What can hang from each mark
k_814: k_211
k_997: k_4 k_712 k_988
k_712: k_33 k_997
k_33: k_4
k_771: k_988
k_988: k_33 k_771 k_814 k_997
k_4: k_33 k_997
k_211: k_814

Each row was made from one small tree. Brackets hold a mark, then the marks that hang from it, in the order of their numbers. Every link used is in the known rows. Write each row's tree.
In the rows, zero is written as 128.
Known rows
[k_997 k_4 [k_712 k_33] k_988]: [151 127 174  83 126 131 181  82 177 104 152 139  85 157 130 156 176  99
 162 146 126 131  76 182  75]
[k_988 k_771 k_814 [k_997 [k_4 k_33] k_712]]: [133 164 142  90 149 159 160 127 169 107 108 116 114 178 101 162 163  96
 151 162 151 162 105 143  37]
[k_988 [k_33 [k_4 k_997]] k_771 [k_814 k_211]]: [152 164 173  95 107 186 142 149 168 106 116 111 162 157 128 147 154  85
 129 191 156 216  96 100  66]
[k_771 [k_988 k_814 [k_997 k_4]]]: [148 157 141  89 135 171 155 106 164 117 100 126  93 138 123 133 177  97
 157 115 142 128 114 158  68]
[k_997 k_712 [k_988 k_771 [k_814 k_211]]]: [130 153 156  88 112 147 153 126 190 112 129 140 131 153  78 162 174  87
 147 160 140 172 105 146  69]
[k_771 [k_988 k_33 k_814 k_997]]: [124 155 147  89 111 184 153 117 167 140 110 123 109 136 139 139 174  94
 154 132 150 151 119 138  84]
[k_997 k_4 [k_712 k_33] [k_988 k_771 k_814]]: [149 143 165  79 129 141 166  98 176  86 140 141  96 153 119 165 175  89
 154 159 142 154  80 181  63]
[k_997 k_4 [k_712 k_33] [k_988 k_771]]: [143 137 171  91 139 128 172  95 174  93 163 139  99 159 119 161 174 103
 156 154 128 147  76 185  59]
[k_712 k_33 [k_997 k_4 [k_988 k_771 k_814]]]: [159 144 163  87 125 142 153  97 170 106  97 155  82 136 130 151 168  94
 137 154 134 149  62 190  74]
[k_33 [k_4 [k_997 k_712 k_988]]]: [177 141 161  84 123 153 165 110 163 115 144 116 124 153 138 127 154 103
 141 149 123 173 101 128  74]
[k_771 [k_988 k_33]]: [109 157 164 113 125 171 162 115 167 144 149 130 115 134 136 135 170 109
 154 126 117 154 109 149  86]
[k_211 k_814]: [165 110 150 100 112 171 144 138 160 126 130 113  89 141 101 135 156 141
 140 136  99 162  92 165 124]
[k_771 [k_988 k_814 k_997]]: [134 153 131  90 129 174 146 119 166 133  98 125  99 131 113 136 172 101
 160 120 138 140 121 149  82]
[k_712 k_33 [k_997 k_4 [k_988 k_771]]]: [154 137 169  97 134 131 158  95 169 114 118 154  84 140 128 148 166 106
 139 148 125 143  61 194  73]
[k_33 [k_4 [k_997 [k_988 [k_814 k_211]]]]]: [186 140 157  81 112 169 154 120 164 107 115 111 128 148 125 123 159  91
 145 149 142 171  93 118  83]
[k_997 k_712]: [129 141 153 113 131 146 166 127 177 145 141 128 112 148 106 154 154 113
 149 158  90 160 110 149  91]
[k_771 k_988]: [120 152 149 111 142 163 154 117 165 139 139 134 106 129 110 131 168 118
 157 116 103 144 111 156  87]
[k_997 [k_4 k_33] k_712 [k_988 k_814]]: [136 160 164  76 129 157 190  85 179 105 135 136  98 170 116 149 172  80
 161 134 142 142  87 156  52]
[k_997 k_4 k_712]: [149 152 166 110 138 138 185 107 174 118 140 127 102 159 119 149 160 109
 148 144  97 144  99 167  70]
[k_712 k_33]: [136 109 148 105 133 156 151 123 169 138 131 120  92 138 125 156 157 120
 164 169 102 151  79 164 117]
[k_4 k_33 k_997]: [142 137 162 104 144 174 165 124 167 127 128 109 117 184 116 131 162 105
 154 155 117 159  90 120  63]
[k_4 [k_997 k_712]]: [163 137 166 106 125 153 165 126 172 123 128 120 118 166 120 138 163 105
 138 163 105 164 107 136  74]
[k_712 [k_33 k_4] k_997]: [149 132 157  97 136 147 147 110 159 154 105 141  94 125 144 149 132 116
 140 163  99 172  70 154 100]
[k_997 [k_4 k_33] k_712]: [122 157 169 105 154 148 189  99 173 125 146 125 107 178 114 153 154 108
 156 144 103 147  90 150  52]

Which tree is each row?
[124 155 152 103 162 138 167 123 168 116 140 115 120 186 103 158 163 113
 151 156 133 152 103 149  32]  [k_988 k_771 [k_997 [k_4 k_33] k_712]]
[170 144 162  97 132 155 163 122 160 125 136 111 125 154 139 132 144 108
 137 158 108 180 104 120  75]  [k_33 [k_4 [k_997 k_712]]]
[164 139 171  80 113 145 159  85 178 116  82 154  80 140 125 151 170  85
 144 148 136 138  56 176  84]  [k_712 k_33 [k_997 k_4 [k_988 [k_814 k_211]]]]
[157 120 168  98 127 152 161 119 171 123 128 121 108 166 128 149 164 105
 146 176 103 165  93 137  81]  [k_4 [k_997 [k_712 k_33]]]
[135 136 171  84 132 160 176 102 176 123 145 122 119 191 113 135 172  93
 155 147 133 158  91 123  47]  [k_4 k_33 [k_997 k_712 k_988]]
[111 159 156  93 155 150 168  97 164 134 134 126  99 164 118 141 170 108
 163 109 127 130 110 147  45]  [k_771 [k_988 [k_997 [k_4 k_33] k_712]]]
[125 154 170  93 113 145 166 119 172 124 180 128 140 153 135 151 159 102
 143 160 138 187 103 144  66]  [k_997 k_712 [k_988 [k_33 k_4] k_771]]
[132 158 150 112 109 182 151 152 173 122 130 122 133 140 128 152 161  98
 138 185 135 193 106 144  93]  [k_988 k_33 k_771 k_814]
[163 159 175 105 106 145 178  95 173 128 117 152 100 144 144 127 171  95
 129 131 129 139  79 179  76]  [k_712 [k_997 k_4 [k_988 k_33]]]
[181 147 157  84 122 166 146 129 165 100 121 113 137 151 118 126 160  94
 139 155 146 182  94 122  71]  [k_33 [k_4 [k_997 [k_988 k_771 [k_814 k_211]]]]]
[116 159 163 105 131 171 160 114 158 144 154 124 122 130 149 131 156 110
 151 125 120 167 109 136  86]  [k_771 [k_988 [k_33 k_4]]]
[168 136 171 100 109 164 160 129 171 103 149 119 129 166 134 125 182  98
 135 160 144 166  96 144  69]  [k_4 [k_997 [k_988 k_33 k_771]]]
[138 138 152  73 124 150 151 113 171 111 146 134 114 138 121 166 157  94
 154 174 139 186  89 151  79]  [k_997 [k_712 [k_33 k_4]] [k_988 k_771 k_814]]
[137 148 162 100  88 189 159 136 184 135 101 118 132 146 121 155 164  82
 148 176 141 178  95 121 105]  [k_988 k_33 [k_814 k_211]]
[138 154 160 101 152 148 175 107 171  96 161 128 112 173 107 136 177 106
 158 128 141 137  80 173  50]  [k_997 [k_4 k_33] [k_988 k_771]]
[166 143 162  86 114 157 158 124 175 100 129 131 122 165 110 139 177  87
 136 163 138 172 107 142  60]  [k_4 [k_997 k_712 [k_988 k_771 k_814]]]
[160 136 163  73 114 147 177  81 177  96 130 139  83 151 133 158 176  84
 160 152 138 139  77 177  79]  [k_997 k_4 [k_712 k_33] [k_988 k_814]]
[187 134 156  90 121 161 157 117 158 113 138 110 121 148 139 118 157 105
 144 142 131 166  95 134  84]  [k_33 [k_4 [k_997 k_988]]]
[162 136 152  74 115 155 146  97 164 137  94 147  87 118 146 145 145  95
 142 154 130 168  67 160 100]  [k_712 [k_33 k_4] [k_997 [k_988 k_814]]]
[154 126 152  91 135 139 169 104 170 123 119 115  88 165 129 159 167 108
 160 157 126 133  91 164  75]  [k_988 [k_997 k_4 [k_712 k_33]]]
[132 153 140  91 125 154 138 149 183 121  91 118 135 164  73 171 166  92
 146 178 148 177 115 124  61]  [k_988 k_771 [k_814 k_211] [k_997 k_712]]
[163 128 166  79 116 155 154 117 175  98 127 131 111 162 120 148 179  90
 144 176 141 173  92 147  66]  [k_4 [k_997 [k_712 k_33] [k_988 k_771 k_814]]]
[135 145 152  95 147 146 178 107 171 130 125 111 102 184 118 151 163 106
 160 143 129 135  99 146  54]  [k_988 [k_997 [k_4 k_33] k_712]]
[142 134 170 102 142 136 177  99 172 118 141 130  90 158 129 165 158 110
 158 162  99 144  81 171  78]  [k_997 k_4 [k_712 k_33]]
[114 151 146  98 139 150 157 112 168 145 130 131 106 144 111 142 170 112
 157 119 120 140 123 148  67]  [k_771 [k_988 [k_997 k_712]]]
[127 169 162  85 117 170 168 100 168 127 117 130 106 148 148 144 178  87
 151 128 150 146 115 143  58]  [k_771 [k_988 k_33 k_814 [k_997 k_4 k_712]]]
[139 136 160  85 116 145 138 112 180 129  91 157  99 133 104 159 165  92
 140 167 134 165  67 163  86]  [k_712 k_33 [k_997 [k_988 k_771 [k_814 k_211]]]]
[153 137 172  70 111 145 174  85 185  97 120 139  94 157 114 164 179  76
 163 155 146 141  72 163  73]  [k_997 k_4 [k_712 k_33] [k_988 [k_814 k_211]]]
[149 147 167  99 111 151 183 111 172 129 135 110 111 173 152 152 169  99
 147 159 143 146 104 145  69]  [k_988 k_33 [k_997 k_4 k_712]]
